Each row was made from one walk, in order. Every step used is in the known rows, and no mark comes twice. Write each row's walk.
Known rows:
kalos/vuzonef/vupez/kugef/fepa/pugeve/bosegu: [ 0.19 -0.38  0.36  0.18  0.41 -0.11  0.28 -0.12  0.53 -0.15 -0.25 -0.02
 -0.05 -0.01 -0.08 -0.04 -0.12  0.29 -0.18  0.25  0.02 -0.16 -0.26  0.01
  0.19  0.17  0.30 -0.12  0.20  0.05]
pugeve/kalos/vuzonef/vupez/kugef/fepa/bubima/bosegu: [ 0.15 -0.30 -0.19 -0.34  0.21 -0.03  0.30  0.31  0.25 -0.08  0.10  0.00
 -0.19  0.10 -0.04  0.00 -0.20  0.21 -0.11  0.10 -0.02 -0.20  0.15  0.01
  0.18  0.09  0.22 -0.10 -0.13  0.16]
vuzonef/vupez/kugef/fepa/bubima/kalos: [-0.27 -0.14  0.25 -0.05  0.03  0.14  0.22 -0.37  0.08 -0.11 -0.29  0.02
 -0.13  0.12  0.15 -0.15  0.00  0.22 -0.17  0.19 -0.29 -0.48 -0.06  0.17
  0.29  0.21  0.09 -0.27 -0.05 -0.14]
vuzonef/vupez/kugef/bosegu/bubima: [ 0.01  0.07  0.21  0.33  0.04 -0.05  0.05 -0.48 -0.10 -0.24 -0.11  0.03
 -0.07 -0.27 -0.26 -0.04  0.12  0.00  0.07  0.16 -0.31 -0.36  0.07  0.25
 -0.15  0.15  0.49 -0.18  0.12  0.17]
pugeve/kalos/kugef/bosegu/bubima/fepa: [ 0.16  0.06 -0.34 -0.37 -0.25  0.17  0.10  0.35 -0.40  0.04  0.28  0.13
  0.19 -0.34  0.05  0.46 -0.04 -0.22  0.25 -0.15  0.10  0.09  0.22  0.11
 -0.29  0.09  0.15  0.30 -0.24  0.15]
pugeve/vupez/kugef/bosegu/bubima/kalos: [-0.01  0.19 -0.02  0.07 -0.05 -0.02  0.13  0.09 -0.15 -0.01  0.35 -0.04
  0.11 -0.21  0.22  0.30  0.58 -0.03 -0.15  0.27 -0.25 -0.04 -0.05  0.32
 -0.10  0.29  0.07 -0.03 -0.05  0.41]
bosegu/bubima/fepa/kugef: [-0.19  0.11 -0.05  0.13 -0.28  0.02 -0.12 -0.08 -0.16  0.14  0.13  0.02
 -0.02 -0.07  0.42 -0.07 -0.20  0.00  0.27 -0.11 -0.36  0.41 -0.22  0.18
 -0.37  0.05  0.09 -0.11  0.23 -0.30]
pugeve/fepa: [-0.22  0.02 -0.37 -0.11  0.25 -0.17 -0.06  0.16  0.21  0.01  0.10  0.24
  0.01  0.08 -0.01 -0.08 -0.08  0.11  0.26 -0.06  0.17  0.28  0.55  0.10
  0.03  0.17 -0.32  0.39 -0.27  0.24]
bosegu/kugef/fepa/bubima: [-0.07  0.15 -0.08  0.05 -0.25  0.15 -0.16 -0.33 -0.21  0.11 -0.24 -0.35
 -0.01  0.05  0.59 -0.38 -0.09 -0.12  0.08  0.20 -0.05  0.27  0.09 -0.25
 -0.01 -0.01 -0.27 -0.22 -0.03 -0.25]
bosegu/kugef/fepa/bubima/kalos/vuzonef/vupez: [-0.09  0.01  0.15  0.00 -0.19  0.28 -0.03 -0.36  0.08  0.18 -0.17 -0.48
  0.00  0.20  0.49 -0.18  0.05  0.07 -0.03  0.10 -0.06  0.08 -0.13 -0.20
  0.14 -0.07 -0.20 -0.28  0.10 -0.24]
bubima/bosegu/kugef/vupez/vuzonef/fepa/pugeve: [ 0.24 -0.12 -0.10 -0.29 -0.03 -0.20 -0.18 -0.41 -0.24  0.02 -0.20 -0.09
  0.28 -0.23  0.10 -0.16  0.02 -0.04  0.11  0.16  0.27 -0.21  0.21 -0.08
  0.26 -0.06 -0.06 -0.13  0.10 -0.06]
bosegu/bubima/fepa/vuzonef/kalos: [-0.21  0.33 -0.11 -0.05 -0.23  0.07  0.06  0.29 -0.06  0.24  0.28 -0.05
 -0.06  0.05  0.34 -0.07 -0.06  0.15  0.28 -0.03 -0.10  0.30 -0.16  0.08
 -0.50  0.12 -0.06  0.05  0.18 -0.37]
kalos/kugef/bosegu: [ 0.36  0.02 -0.17  0.25 -0.19 -0.01 -0.11 -0.22 -0.35 -0.14 -0.12 -0.03
  0.17 -0.33 -0.25  0.26 -0.15 -0.34  0.04 -0.15  0.02 -0.03  0.32 -0.22
 -0.13 -0.06 -0.08  0.07 -0.13  0.27]
bosegu/kugef/vupez/pugeve/fepa/bubima/kalos/vuzonef: [-0.07 -0.09  0.12 -0.01  0.05  0.20 -0.39 -0.47 -0.07  0.04  0.06 -0.01
  0.09  0.24 -0.08 -0.11  0.39 -0.11 -0.10 -0.02 -0.03  0.10 -0.21 -0.09
  0.42 -0.22 -0.30  0.00  0.03  0.07]
bosegu/bubima/kalos/kugef/fepa/pugeve: [-0.22  0.26  0.03 -0.18 -0.27  0.16 -0.02 -0.20 -0.29  0.26  0.05 -0.15
  0.05  0.08  0.28  0.27  0.04 -0.06  0.08  0.10 -0.19  0.31 -0.35  0.11
 -0.02  0.20 -0.08  0.14  0.19 -0.39]
kalos/vuzonef/fepa/bubima: [-0.03 -0.29 -0.07  0.03  0.40 -0.10  0.00  0.28  0.57  0.09 -0.16  0.03
 -0.37  0.45  0.06 -0.09 -0.36  0.22 -0.23 -0.06 -0.15  0.09  0.03 -0.35
  0.10 -0.34 -0.05 -0.26 -0.01  0.09]
vuzonef/vupez/pugeve/kalos/kugef/fepa/bubima: [-0.30 -0.33  0.06  0.17  0.12  0.16  0.06 -0.27 -0.19 -0.29 -0.28  0.16
  0.03  0.02 -0.32 -0.23  0.00 -0.24  0.00 -0.16  0.02 -0.54 -0.13  0.08
  0.24 -0.02  0.12  0.14 -0.13 -0.04]
kalos/vuzonef: [ 0.01  0.03 -0.07  0.54  0.25 -0.27  0.06  0.41  0.32 -0.11  0.12 -0.10
 -0.31  0.18 -0.32  0.11 -0.14  0.31 -0.08 -0.09 -0.08  0.23  0.22 -0.31
 -0.14 -0.23 -0.19  0.05  0.07  0.40]
vupez/vuzonef/kalos/kugef/fepa/pugeve: [-0.01  0.23  0.08  0.20  0.03 -0.03  0.43  0.07  0.00 -0.34 -0.54  0.34
  0.18 -0.18 -0.01  0.05 -0.15 -0.14 -0.11  0.23  0.46 -0.42 -0.12 -0.31
  0.11  0.21 -0.32  0.17  0.15  0.04]
pugeve/vupez: [-0.41  0.01 -0.22  0.57  0.21 -0.17  0.14  0.42 -0.05 -0.14  0.15 -0.10
  0.01 -0.17  0.05  0.02  0.52  0.06  0.01  0.00  0.03  0.02  0.28  0.18
 -0.26  0.08 -0.43  0.30 -0.01  0.35]
bubima/bosegu/kugef/fepa/pugeve: [ 0.32  0.03 -0.26 -0.42 -0.30 -0.21 -0.17 -0.45 -0.42  0.17 -0.04 -0.45
  0.21 -0.23  0.32 -0.17 -0.26 -0.02  0.24  0.18  0.15  0.17  0.38 -0.13
  0.09  0.17 -0.06 -0.21 -0.02 -0.23]
pugeve/vupez/vuzonef/fepa/bubima/kalos/kugef/bosegu: [-0.06 -0.18 -0.15  0.07  0.12  0.06  0.26  0.33  0.19  0.02 -0.08  0.11
  0.31  0.03  0.38  0.23  0.33 -0.22 -0.27  0.02  0.22 -0.37 -0.24 -0.08
  0.18  0.03 -0.31  0.11 -0.08  0.37]
kugef/fepa/pugeve/bosegu/bubima/kalos/vuzonef/vupez: [-0.04 -0.10  0.22 -0.48  0.16 -0.01  0.05  0.03  0.18  0.38 -0.01 -0.29
  0.17  0.02  0.31 -0.01  0.08  0.10 -0.10  0.41  0.33  0.17 -0.31  0.29
  0.05  0.45  0.14  0.08  0.27 -0.46]
kalos/kugef/vupez/pugeve/bosegu/bubima: [ 0.06 -0.22  0.09  0.41  0.07  0.14 -0.16 -0.41 -0.40 -0.23 -0.17  0.19
  0.21 -0.27 -0.16 -0.14  0.39 -0.53  0.01 -0.10 -0.11 -0.10 -0.29 -0.04
  0.17 -0.14  0.04  0.23  0.04 -0.02]
vuzonef/kalos/kugef/fepa/bubima/bosegu: [ 0.14 -0.01 -0.21 -0.45 -0.22  0.17  0.19 -0.23 -0.25 -0.05 -0.38 -0.06
 -0.03 -0.26  0.29 -0.20 -0.18 -0.29 -0.02  0.08  0.03 -0.28  0.34 -0.28
  0.08  0.20 -0.20 -0.27 -0.08 -0.38]
vupez/pugeve/bosegu/bubima/fepa/vuzonef/kalos: [ 0.20  0.08  0.03 -0.26 -0.01  0.07  0.01  0.19 -0.12  0.04  0.23  0.19
  0.04 -0.06 -0.03 -0.32  0.02 -0.28  0.20 -0.12  0.12  0.16 -0.31  0.02
 -0.12  0.13  0.29  0.19 -0.20 -0.20]
vupez/vuzonef/kalos: [-0.15  0.47 -0.05  0.35  0.11 -0.17  0.42  0.48  0.09 -0.36 -0.24  0.33
 -0.13 -0.13 -0.23 -0.05  0.03  0.02  0.01  0.09  0.35 -0.35  0.23 -0.26
 -0.14  0.07 -0.29  0.23  0.00  0.35]
kugef/bosegu: [ 0.21  0.29 -0.20 -0.05 -0.04 -0.31 -0.29  0.16 -0.30  0.06  0.22 -0.14
  0.01 -0.26 -0.38  0.15 -0.02 -0.11 -0.03  0.11  0.19  0.08  0.62  0.04
 -0.33  0.09  0.02  0.02 -0.15  0.37]
kugef/fepa: [-0.25  0.19 -0.06  0.01 -0.06 -0.18 -0.03  0.22 -0.16  0.06 -0.07 -0.14
  0.06  0.03  0.34 -0.21 -0.04  0.12 -0.09  0.30  0.22  0.02  0.41 -0.02
 -0.05  0.14 -0.21 -0.03 -0.09 -0.02]
bubima/bosegu/kugef/vupez/pugeve: [ 0.24 -0.03 -0.18 -0.03 -0.19 -0.19 -0.35 -0.51 -0.56 -0.08  0.10 -0.24
  0.16 -0.26 -0.15 -0.26  0.18 -0.16  0.17 -0.04  0.00 -0.09  0.37 -0.10
  0.20 -0.15 -0.03 -0.17 -0.08  0.09]

Which walk is each row?
[-0.04  0.08  0.17 -0.11 -0.12  0.05  0.01  0.13  0.08  0.22  0.11 -0.20
  0.23  0.21  0.30 -0.38  0.14  0.00 -0.04  0.15  0.34 -0.04 -0.32  0.16
  0.08  0.13  0.12  0.12 -0.03 -0.38]	kugef/fepa/vuzonef/vupez/pugeve/bosegu/bubima/kalos
[ 0.28 -0.28  0.18 -0.16  0.37 -0.03  0.05  0.09  0.51  0.09 -0.25  0.00
 -0.06  0.09  0.08  0.04 -0.21  0.18 -0.01  0.04  0.21  0.22 -0.11 -0.22
  0.09 -0.22  0.16 -0.06  0.05 -0.05]	kalos/vuzonef/fepa/pugeve/bosegu/kugef
[ 0.11  0.05  0.23 -0.08  0.02  0.02  0.15  0.10  0.27  0.01  0.23 -0.11
 -0.14  0.15 -0.35  0.47  0.12  0.38 -0.22 -0.04 -0.11 -0.22  0.06  0.04
  0.16 -0.01  0.11 -0.12 -0.06  0.37]	bubima/kalos/vuzonef/vupez/kugef/bosegu
[ 0.36  0.15 -0.02  0.20 -0.20 -0.24 -0.39 -0.17 -0.20 -0.16 -0.12  0.05
  0.06 -0.30 -0.36 -0.04 -0.27 -0.24 -0.08 -0.03  0.04  0.14  0.32  0.12
 -0.22 -0.12  0.09 -0.21 -0.01  0.12]	fepa/kugef/bosegu
[ 0.06 -0.30 -0.10 -0.38  0.07  0.29 -0.18 -0.18 -0.17  0.12 -0.02  0.09
 -0.09  0.17 -0.13 -0.03  0.11 -0.40 -0.20 -0.16 -0.22  0.05 -0.30 -0.06
  0.38  0.00 -0.27  0.10 -0.24 -0.21]	fepa/bubima/kalos/kugef/vupez/pugeve/bosegu
[-0.06 -0.19  0.02 -0.08  0.16  0.14  0.10 -0.06  0.36  0.05  0.03 -0.03
 -0.47  0.45 -0.17  0.12 -0.19  0.22 -0.25 -0.09 -0.52  0.01 -0.24 -0.11
  0.25  0.01 -0.14 -0.22 -0.02  0.02]	fepa/bubima/kalos/vuzonef/vupez/kugef
[ 0.00 -0.01 -0.07 -0.12 -0.26  0.16  0.25  0.31  0.02  0.02  0.01  0.14
  0.14 -0.03  0.21  0.10 -0.28  0.21  0.15 -0.26  0.16 -0.06  0.03 -0.15
 -0.23 -0.01 -0.35  0.07 -0.10 -0.26]	bubima/fepa/vuzonef/kalos/kugef
[-0.08 -0.01 -0.18  0.01 -0.16 -0.10  0.04  0.48  0.07  0.15  0.27  0.02
  0.09  0.19  0.18  0.05 -0.36  0.39  0.14 -0.22  0.13  0.20  0.07 -0.05
 -0.25 -0.01 -0.36  0.14 -0.11 -0.08]	bubima/fepa/vuzonef
[-0.21  0.13  0.01  0.06 -0.24  0.20  0.00  0.03 -0.18  0.16  0.13  0.02
  0.12 -0.08  0.36 -0.03  0.15 -0.01  0.16 -0.01 -0.10  0.10 -0.32  0.07
 -0.33  0.03 -0.13  0.04  0.31 -0.45]	bosegu/bubima/fepa/vuzonef/kalos/kugef/vupez
[ 0.15  0.37 -0.05 -0.07 -0.23  0.17  0.08 -0.17 -0.35 -0.13 -0.17  0.02
 -0.02 -0.48 -0.15  0.12  0.13 -0.39  0.11  0.04  0.02 -0.15  0.30 -0.11
 -0.35  0.11  0.07 -0.05  0.04 -0.08]	vuzonef/kalos/kugef/bosegu/bubima
[ 0.34  0.10 -0.38 -0.08 -0.29 -0.19 -0.12 -0.28 -0.36 -0.01  0.09 -0.38
 -0.01 -0.26  0.08 -0.16 -0.15 -0.02  0.41 -0.15 -0.09  0.21  0.57 -0.23
 -0.06 -0.09 -0.07 -0.14 -0.17  0.08]	bubima/bosegu/kugef
[ 0.29  0.34  0.02 -0.02 -0.38 -0.09 -0.41 -0.21 -0.25  0.07  0.11 -0.05
  0.03 -0.20 -0.15  0.09 -0.10 -0.26 -0.03 -0.01 -0.13  0.31  0.04  0.26
 -0.26 -0.04  0.21 -0.21  0.10 -0.07]	fepa/kugef/bosegu/bubima/kalos
[-0.08  0.21 -0.04  0.13 -0.08  0.19  0.30 -0.03 -0.19 -0.34 -0.37  0.18
 -0.15 -0.33 -0.21  0.05  0.04 -0.16  0.13 -0.13  0.00 -0.26  0.40 -0.23
 -0.17 -0.01 -0.24  0.07 -0.09 -0.06]	vuzonef/kalos/kugef
[-0.20 -0.22  0.23 -0.17  0.14  0.00 -0.24  0.00 -0.08 -0.26 -0.40  0.60
  0.09  0.00 -0.15 -0.24  0.06 -0.09 -0.24 -0.02  0.21 -0.44  0.13  0.26
  0.27 -0.45  0.24 -0.14 -0.20 -0.09]	vuzonef/fepa/kugef/vupez/pugeve/kalos
[-0.34  0.49 -0.11 -0.01 -0.18  0.03 -0.05  0.19 -0.21  0.22  0.36 -0.15
 -0.26  0.15  0.07  0.17  0.22  0.10  0.19 -0.03 -0.31  0.39  0.02  0.16
 -0.25  0.06 -0.05  0.19  0.04 -0.08]	bosegu/bubima/kalos
[-0.04 -0.39  0.23  0.64  0.34 -0.15 -0.07 -0.26  0.50 -0.33 -0.13  0.16
 -0.03  0.19 -0.54 -0.15 -0.15  0.11 -0.06 -0.30 -0.01 -0.16 -0.15 -0.05
  0.24 -0.23  0.10  0.00  0.15  0.30]	kalos/vuzonef/vupez/pugeve/fepa/kugef
[ 0.18  0.19 -0.34 -0.13 -0.15  0.11  0.05  0.30 -0.39 -0.09  0.19  0.11
  0.05 -0.33 -0.22  0.37  0.02 -0.31  0.21 -0.10  0.09  0.12  0.29  0.07
 -0.29 -0.01  0.15  0.36 -0.24  0.22]	pugeve/kalos/kugef/bosegu/bubima
[-0.30  0.09 -0.05  0.26 -0.15  0.02  0.00  0.11  0.02  0.22  0.27 -0.14
  0.00  0.09  0.29 -0.10 -0.06  0.20  0.32 -0.14 -0.17  0.23 -0.27  0.17
 -0.44  0.07  0.02  0.11  0.26 -0.32]	bosegu/bubima/fepa/vuzonef/vupez
[ 0.10 -0.23  0.16  0.30  0.21 -0.14  0.00  0.16  0.55 -0.14 -0.30  0.16
 -0.19  0.23 -0.01 -0.04 -0.35  0.24 -0.19 -0.13 -0.04  0.03  0.07 -0.23
  0.10 -0.49  0.10 -0.31  0.04  0.13]	kalos/vuzonef/fepa/kugef
[ 0.11 -0.10  0.21 -0.52  0.16  0.01  0.11  0.25  0.34  0.19  0.17  0.05
  0.05  0.24 -0.02  0.61  0.13  0.36 -0.42  0.17  0.08 -0.14 -0.12  0.12
  0.29  0.04  0.06 -0.15 -0.08  0.25]	bubima/kalos/vuzonef/fepa/pugeve/vupez/kugef/bosegu
[ 0.00 -0.36  0.22  0.32  0.28 -0.03  0.12  0.03  0.36 -0.01  0.16 -0.10
 -0.05  0.06 -0.15 -0.09  0.05  0.09  0.08 -0.22 -0.09 -0.03 -0.38 -0.02
 -0.04 -0.03  0.35  0.02  0.17  0.13]	kalos/vuzonef/vupez/pugeve/bosegu/bubima/fepa
[ 0.00  0.10  0.07 -0.33  0.24 -0.06  0.26  0.36  0.33  0.12 -0.19  0.35
  0.10  0.12  0.20  0.09 -0.09  0.00  0.01  0.16  0.40 -0.04 -0.36  0.03
  0.15  0.12  0.09  0.30 -0.01 -0.03]	vupez/vuzonef/fepa/pugeve/bosegu/bubima/kalos
[ 0.02  0.12 -0.07  0.34  0.05 -0.12  0.09  0.01 -0.16 -0.13  0.24 -0.01
  0.10 -0.30  0.20  0.13  0.48 -0.10 -0.11  0.31 -0.26 -0.02 -0.01  0.26
 -0.20  0.27  0.12 -0.04  0.02  0.44]	pugeve/vupez/kugef/bosegu/bubima
[-0.03 -0.05  0.17 -0.27 -0.06  0.36  0.12 -0.19 -0.34 -0.11 -0.19  0.27
  0.17 -0.47  0.09 -0.11  0.43 -0.41  0.06  0.00  0.08 -0.32 -0.13  0.05
 -0.04  0.13  0.07  0.04  0.03 -0.31]	vuzonef/kalos/kugef/vupez/pugeve/bosegu/bubima/fepa
[-0.12  0.22  0.13 -0.02 -0.11  0.10 -0.05  0.12  0.23  0.20  0.13 -0.05
 -0.23  0.30  0.20  0.14  0.00  0.16 -0.01 -0.09 -0.31  0.33 -0.27  0.04
 -0.05 -0.23  0.18 -0.14  0.17 -0.14]	bosegu/bubima/kalos/vuzonef/fepa/kugef
[-0.23  0.14  0.24 -0.01 -0.03  0.10 -0.18  0.05  0.15  0.20  0.12  0.00
 -0.13  0.25  0.17  0.10  0.28  0.13 -0.15  0.05 -0.24  0.19 -0.30  0.20
  0.02 -0.25  0.11 -0.15  0.30 -0.20]	bosegu/bubima/kalos/vuzonef/fepa/kugef/vupez
[ 0.19  0.06 -0.24 -0.17 -0.05 -0.14 -0.40 -0.27  0.09  0.10  0.08  0.21
  0.21 -0.15  0.05 -0.12 -0.19 -0.26  0.19  0.01  0.10  0.44  0.27  0.30
 -0.09  0.17  0.08  0.07 -0.03  0.04]	pugeve/fepa/kugef/bosegu/bubima
[ 0.23  0.06  0.11  0.49  0.01 -0.15  0.05 -0.07  0.19 -0.26 -0.05  0.07
  0.00  0.04 -0.45 -0.10 -0.16  0.20 -0.01  0.00  0.02 -0.26  0.02  0.04
 -0.12 -0.07  0.11  0.00 -0.01  0.10]	fepa/vuzonef/vupez/kugef/bosegu
[-0.30 -0.17  0.17 -0.01  0.40 -0.11 -0.21  0.30 -0.13 -0.21  0.06  0.40
  0.03  0.11 -0.51 -0.05  0.45  0.05 -0.35  0.11  0.30 -0.44  0.12  0.15
  0.30 -0.35  0.06  0.14 -0.10  0.29]	kugef/vupez/pugeve/kalos/vuzonef/fepa
[-0.30  0.21  0.17  0.27 -0.01  0.05 -0.03 -0.01  0.05  0.09  0.34 -0.18
 -0.24  0.29 -0.23  0.15  0.24  0.13  0.06 -0.15 -0.33  0.12 -0.35  0.07
 -0.04 -0.08  0.16  0.08  0.21  0.06]	bosegu/bubima/kalos/vuzonef/vupez/pugeve
[ 0.16 -0.17 -0.59 -0.31  0.05 -0.23 -0.22 -0.07 -0.15  0.18  0.10 -0.23
 -0.34  0.10 -0.05 -0.28 -0.45 -0.14  0.07 -0.10 -0.34  0.25  0.36 -0.19
  0.01  0.10 -0.23 -0.17 -0.14 -0.11]	fepa/bubima/bosegu
[ 0.27 -0.32 -0.16 -0.18  0.16 -0.05 -0.05 -0.03  0.44  0.15 -0.13 -0.19
 -0.25  0.31  0.25 -0.15 -0.41  0.13 -0.06 -0.10 -0.18  0.14  0.09 -0.47
  0.18 -0.36  0.03 -0.42 -0.03  0.01]	kalos/vuzonef/fepa/bubima/bosegu/kugef
[-0.20 -0.21  0.08  0.19 -0.07 -0.05  0.03  0.14  0.04  0.00  0.14  0.07
  0.18  0.19 -0.10 -0.07 -0.23  0.30  0.13 -0.31  0.12 -0.21 -0.17  0.05
 -0.09 -0.05 -0.14  0.11 -0.05 -0.10]	bubima/fepa/vuzonef/vupez/pugeve
[ 0.13 -0.24  0.21  0.48  0.22 -0.16 -0.24 -0.40  0.37 -0.13  0.04  0.02
  0.06  0.08 -0.46 -0.09 -0.07 -0.08 -0.05 -0.14 -0.05 -0.02 -0.26  0.06
  0.07 -0.12  0.37 -0.10  0.30  0.26]	kalos/vuzonef/vupez/pugeve/fepa/kugef/bosegu/bubima
[-0.25 -0.16  0.11 -0.25  0.03  0.05 -0.08 -0.05  0.10  0.20 -0.03 -0.21
 -0.08  0.47  0.17 -0.19 -0.11  0.07 -0.39  0.15 -0.01 -0.16 -0.22 -0.07
  0.36  0.11 -0.13 -0.23  0.00 -0.19]	kugef/fepa/bubima/kalos/vuzonef/vupez/pugeve
[ 0.34  0.08 -0.05 -0.24 -0.07  0.13  0.07  0.07 -0.07  0.12 -0.12 -0.26
  0.17 -0.35  0.61 -0.38  0.19 -0.21  0.30  0.14  0.30  0.37  0.22 -0.06
 -0.11  0.13  0.06  0.10 -0.27 -0.14]	pugeve/bosegu/kugef/fepa
[-0.05 -0.08 -0.17 -0.13  0.15 -0.04  0.08  0.11 -0.25 -0.19 -0.16  0.29
 -0.01 -0.17 -0.55  0.43 -0.28  0.00  0.12 -0.05  0.19  0.14  0.07  0.15
 -0.05  0.13 -0.19  0.51 -0.06 -0.07]	fepa/pugeve/kalos/kugef
[-0.33  0.25  0.09  0.24 -0.02  0.06  0.06  0.13  0.15  0.17  0.32 -0.27
 -0.28  0.22 -0.07  0.19  0.26  0.23  0.12 -0.10 -0.30  0.23 -0.19  0.12
 -0.20 -0.05  0.07  0.10  0.28  0.00]	bosegu/bubima/kalos/vuzonef/vupez
[-0.09 -0.03  0.19  0.04 -0.31  0.24  0.11 -0.13 -0.12 -0.05 -0.07 -0.04
  0.24  0.25 -0.04  0.15  0.02  0.05 -0.11 -0.22  0.11 -0.32 -0.24 -0.08
  0.38 -0.10 -0.23  0.13 -0.18 -0.13]	bubima/kalos/kugef/fepa/vuzonef/vupez/pugeve
[ 0.10 -0.17  0.34 -0.40  0.18  0.10  0.29  0.08  0.40  0.13  0.03 -0.09
 -0.03  0.15 -0.01  0.29  0.07  0.39 -0.23  0.16  0.09 -0.10 -0.25  0.17
  0.33  0.24  0.12 -0.02  0.00 -0.06]	bubima/kalos/vuzonef/vupez/kugef/fepa/pugeve/bosegu
[ 0.22  0.01  0.08 -0.11  0.05 -0.09 -0.22  0.15 -0.06 -0.17  0.14  0.35
  0.00  0.12 -0.44  0.05 -0.16 -0.21 -0.14 -0.10  0.09 -0.04 -0.14  0.04
  0.10 -0.32  0.56 -0.03 -0.18  0.29]	vupez/pugeve/kalos/vuzonef/fepa/kugef/bosegu/bubima
